What can hang from each mark
Q623: Q13 Q397
Q397: Q270 Q623
Q270: Q55 Q143 Q873
Q873: Q270
Q143: Q270
Q705: Q13
Q13: Q270 Q705

Each row was made from one small tree. The marks that hang from a mark follow it in brackets, in the order of their numbers. Every link used is in the known rows. Write each row's tree.
Known rows
Q397[Q623[Q13]]: [ 25.9 -23.2   4.0 -17.1  -3.3  -1.4   2.9  11.7   9.4  24.5  -9.8  21.7
  -5.7 -13.1  12.9 -28.5  19.0]
Q705[Q13[Q270[Q55 Q143 Q873]]]: [ 44.2 -15.1   3.4 -13.2  38.9  -4.2 -28.6  43.1   2.2  64.8 -45.2  60.1
   7.4  17.1  -6.7 -21.2  43.4]
Q623[Q13[Q270] Q397]: [ 26.6 -41.1  -2.5 -16.7  29.4 -22.1  -2.1   6.0   9.0  36.4 -12.4  21.6
 -19.2  -6.0  13.1 -30.8  35.1]
Q873[Q270[Q55 Q143]]: [ 44.9  -0.3  -1.8 -38.8  25.0 -10.4  -4.4   5.7   7.6  33.4 -36.8  65.5
   2.0   1.8  -8.9  -8.8  25.4]
Q397[Q270[Q873] Q623]: [ 23.4 -28.1   7.2 -21.9   3.8  -0.8 -20.0  19.3   9.4  31.8 -34.3  59.2
 -16.5  -7.0  -2.9 -21.2  14.2]
Q13[Q270[Q55 Q873] Q705]: [ 41.1 -18.4  -7.8  -8.1  33.7  -7.2  -5.8  30.2 -11.0  49.4 -42.3  40.7
  -8.6  24.6  -3.1 -15.7  63.8]
Q397[Q270[Q55 Q143 Q873] Q623]: [ 31.8 -14.5  15.6 -32.5  21.9  10.2 -19.7  46.1   5.5  64.1 -53.6  91.4
 -14.7   5.0  -6.1 -24.8  24.9]
Q397[Q623[Q13[Q270[Q143]]]]: [ 26.8 -34.5   6.7 -27.4  26.5  16.0  -4.8  19.7  11.7  49.4 -23.9  46.1
  -0.9   7.5  16.7 -21.4  38.5]
Q397[Q270[Q873] Q623[Q13]]: [ 21.2 -34.4   8.5 -27.5   8.9   1.6 -11.3  32.6   8.3  44.7 -22.0  56.7
 -21.8  -5.2   7.6 -37.2   7.8]
Q623[Q13[Q270[Q143]] Q397]: [ 32.9 -37.2   5.7 -27.9  36.5 -12.1  -2.2  11.8   6.7  53.6 -15.0  46.3
 -20.0   2.1  14.1 -23.2  42.7]
Q270[Q55 Q143 Q873]: [ 45.4   4.1  11.3 -24.0  12.3 -11.9  -5.0  24.3  -2.9  54.4 -30.8  63.7
 -17.2   7.8  -7.2  -4.6  39.8]
Q13[Q270[Q55 Q143 Q873] Q705]: [ 46.1 -14.9   0.0 -19.0  40.8   0.9  -4.6  37.1 -12.4  68.1 -43.7  63.9
  -9.5  30.9  -2.2  -8.4  74.7]
Q397[Q270 Q623[Q13]]: [ 25.2 -32.4   1.6 -19.9  10.0   4.5  -6.1  17.2  12.0  29.1 -19.9  40.9
  -5.5 -14.5  14.4 -37.7   5.1]
Q623[Q13[Q270 Q705]]: [ 42.0 -32.2 -12.5  -5.2  28.5  -5.7   6.3   8.6  -4.8  31.7 -11.4  12.3
  -2.6  11.7  19.4 -20.6  51.6]
Q623[Q13[Q270[Q55 Q143] Q705] Q397]: [ 40.1 -31.2  -0.8 -26.4  50.8  -4.7   5.0  40.5 -11.6  74.0 -34.1  50.4
 -14.5  18.9  10.8 -36.1  66.2]
Q13[Q270[Q55 Q873]]: [ 35.6 -16.0  -0.7 -12.2  27.2 -15.6 -10.4  20.2   4.1  43.6 -40.5  41.8
 -12.8  16.1  -3.5 -11.3  42.4]
Q143[Q270[Q55 Q873]]: [ 49.4   3.5   3.9 -30.3  24.9 -30.3 -14.5  20.7  -3.7  43.7 -24.2  57.2
 -20.6  19.4  -6.8 -27.9  41.0]

Which tree is each row?
[ 30.4 -29.8  10.1 -34.7  43.4 -13.6  -8.5  47.9  -1.0  83.5 -35.3  67.9
 -32.6  19.0   2.3 -35.1  50.8]	Q623[Q13[Q270[Q55 Q143 Q873]] Q397]
[ 32.3 -33.5   8.9 -32.7  22.8  18.1  -7.8  47.0  -7.5  66.4 -28.5  78.3
 -19.6  12.0   7.5 -32.4  40.1]	Q397[Q270[Q143 Q873] Q623[Q13[Q705]]]
[ 43.0 -17.1  -7.8   5.4  32.6 -11.0 -20.6  19.5  10.3  34.2 -41.0  21.5
  23.7  -1.2   2.2 -28.6  28.4]	Q705[Q13[Q270[Q55]]]
[ 23.5 -37.3  12.3 -35.0  25.0  12.4 -10.4  36.0   7.6  63.7 -26.5  61.5
 -17.3  17.2  10.5 -21.8  43.9]	Q397[Q623[Q13[Q270[Q143 Q873]]]]
[ 50.3 -13.6  -5.5 -12.8  41.0   3.0   2.4  19.4  -6.2  52.3 -41.4  46.8
   4.4  21.0   6.7  -8.6  67.5]	Q13[Q270[Q55 Q143] Q705]
[ 48.5 -22.4  -2.5  -7.1  31.8  -4.7 -24.3   6.5  12.1  34.6 -25.5  38.2
  19.1  -0.7   5.7 -11.7  39.2]	Q705[Q13[Q270[Q143]]]
[ 29.6 -31.5   6.4 -18.9  12.7 -28.8 -18.9  11.6   8.0  36.3 -21.5  60.1
 -36.1 -13.6  -5.6 -20.5  22.0]	Q623[Q397[Q270[Q873]]]
[ 28.2 -33.6  -1.0 -17.7  38.5 -19.2  -0.2  22.5   5.9  52.1 -29.8  29.7
 -17.4   0.4   8.8 -41.2  35.0]	Q623[Q13[Q270[Q55]] Q397]
[ 39.9 -28.1  -8.6  -7.0  24.9 -11.0  -5.9  10.3  -6.5  35.3 -25.2  31.8
 -11.5  17.7   2.3  -3.9  64.2]	Q13[Q270[Q873] Q705]
[ 35.9 -33.7   4.6 -32.1  51.0  -5.0  -4.1  56.7 -15.3  89.4 -35.9  65.6
 -30.9  26.7   4.4 -37.0  72.9]	Q623[Q13[Q270[Q55 Q143 Q873] Q705] Q397]
[ 42.6 -23.1   2.5 -10.3  30.1  -7.0 -30.4  21.0   8.0  50.8 -29.2  53.9
   4.5   9.4  -0.6 -11.9  44.3]	Q705[Q13[Q270[Q143 Q873]]]
[ 34.6 -21.3   8.9 -35.8  33.6  18.3  -4.9  67.6 -13.7  82.3 -45.3  85.9
 -16.8  18.0   3.2 -44.4  41.5]	Q397[Q270[Q55 Q143 Q873] Q623[Q13[Q705]]]
[ 25.5 -34.4   3.6 -25.8  37.1 -22.2  -7.8  40.6  -0.8  66.5 -34.3  43.6
 -33.6  10.7   1.5 -40.0  41.1]	Q623[Q13[Q270[Q55 Q873]] Q397]
[ 35.8 -29.7   2.9 -28.5  22.4  19.3  -0.8  31.2  -3.4  53.1 -25.0  63.0
  -3.6   0.2  16.7 -33.3  37.3]	Q397[Q270[Q143] Q623[Q13[Q705]]]
[ 32.9 -20.8   1.8 -14.9  26.3 -23.5 -12.4  15.7   7.0  36.9 -39.9  53.1
 -14.2 -15.2  -4.2 -34.7  15.2]	Q623[Q397[Q270[Q55]]]
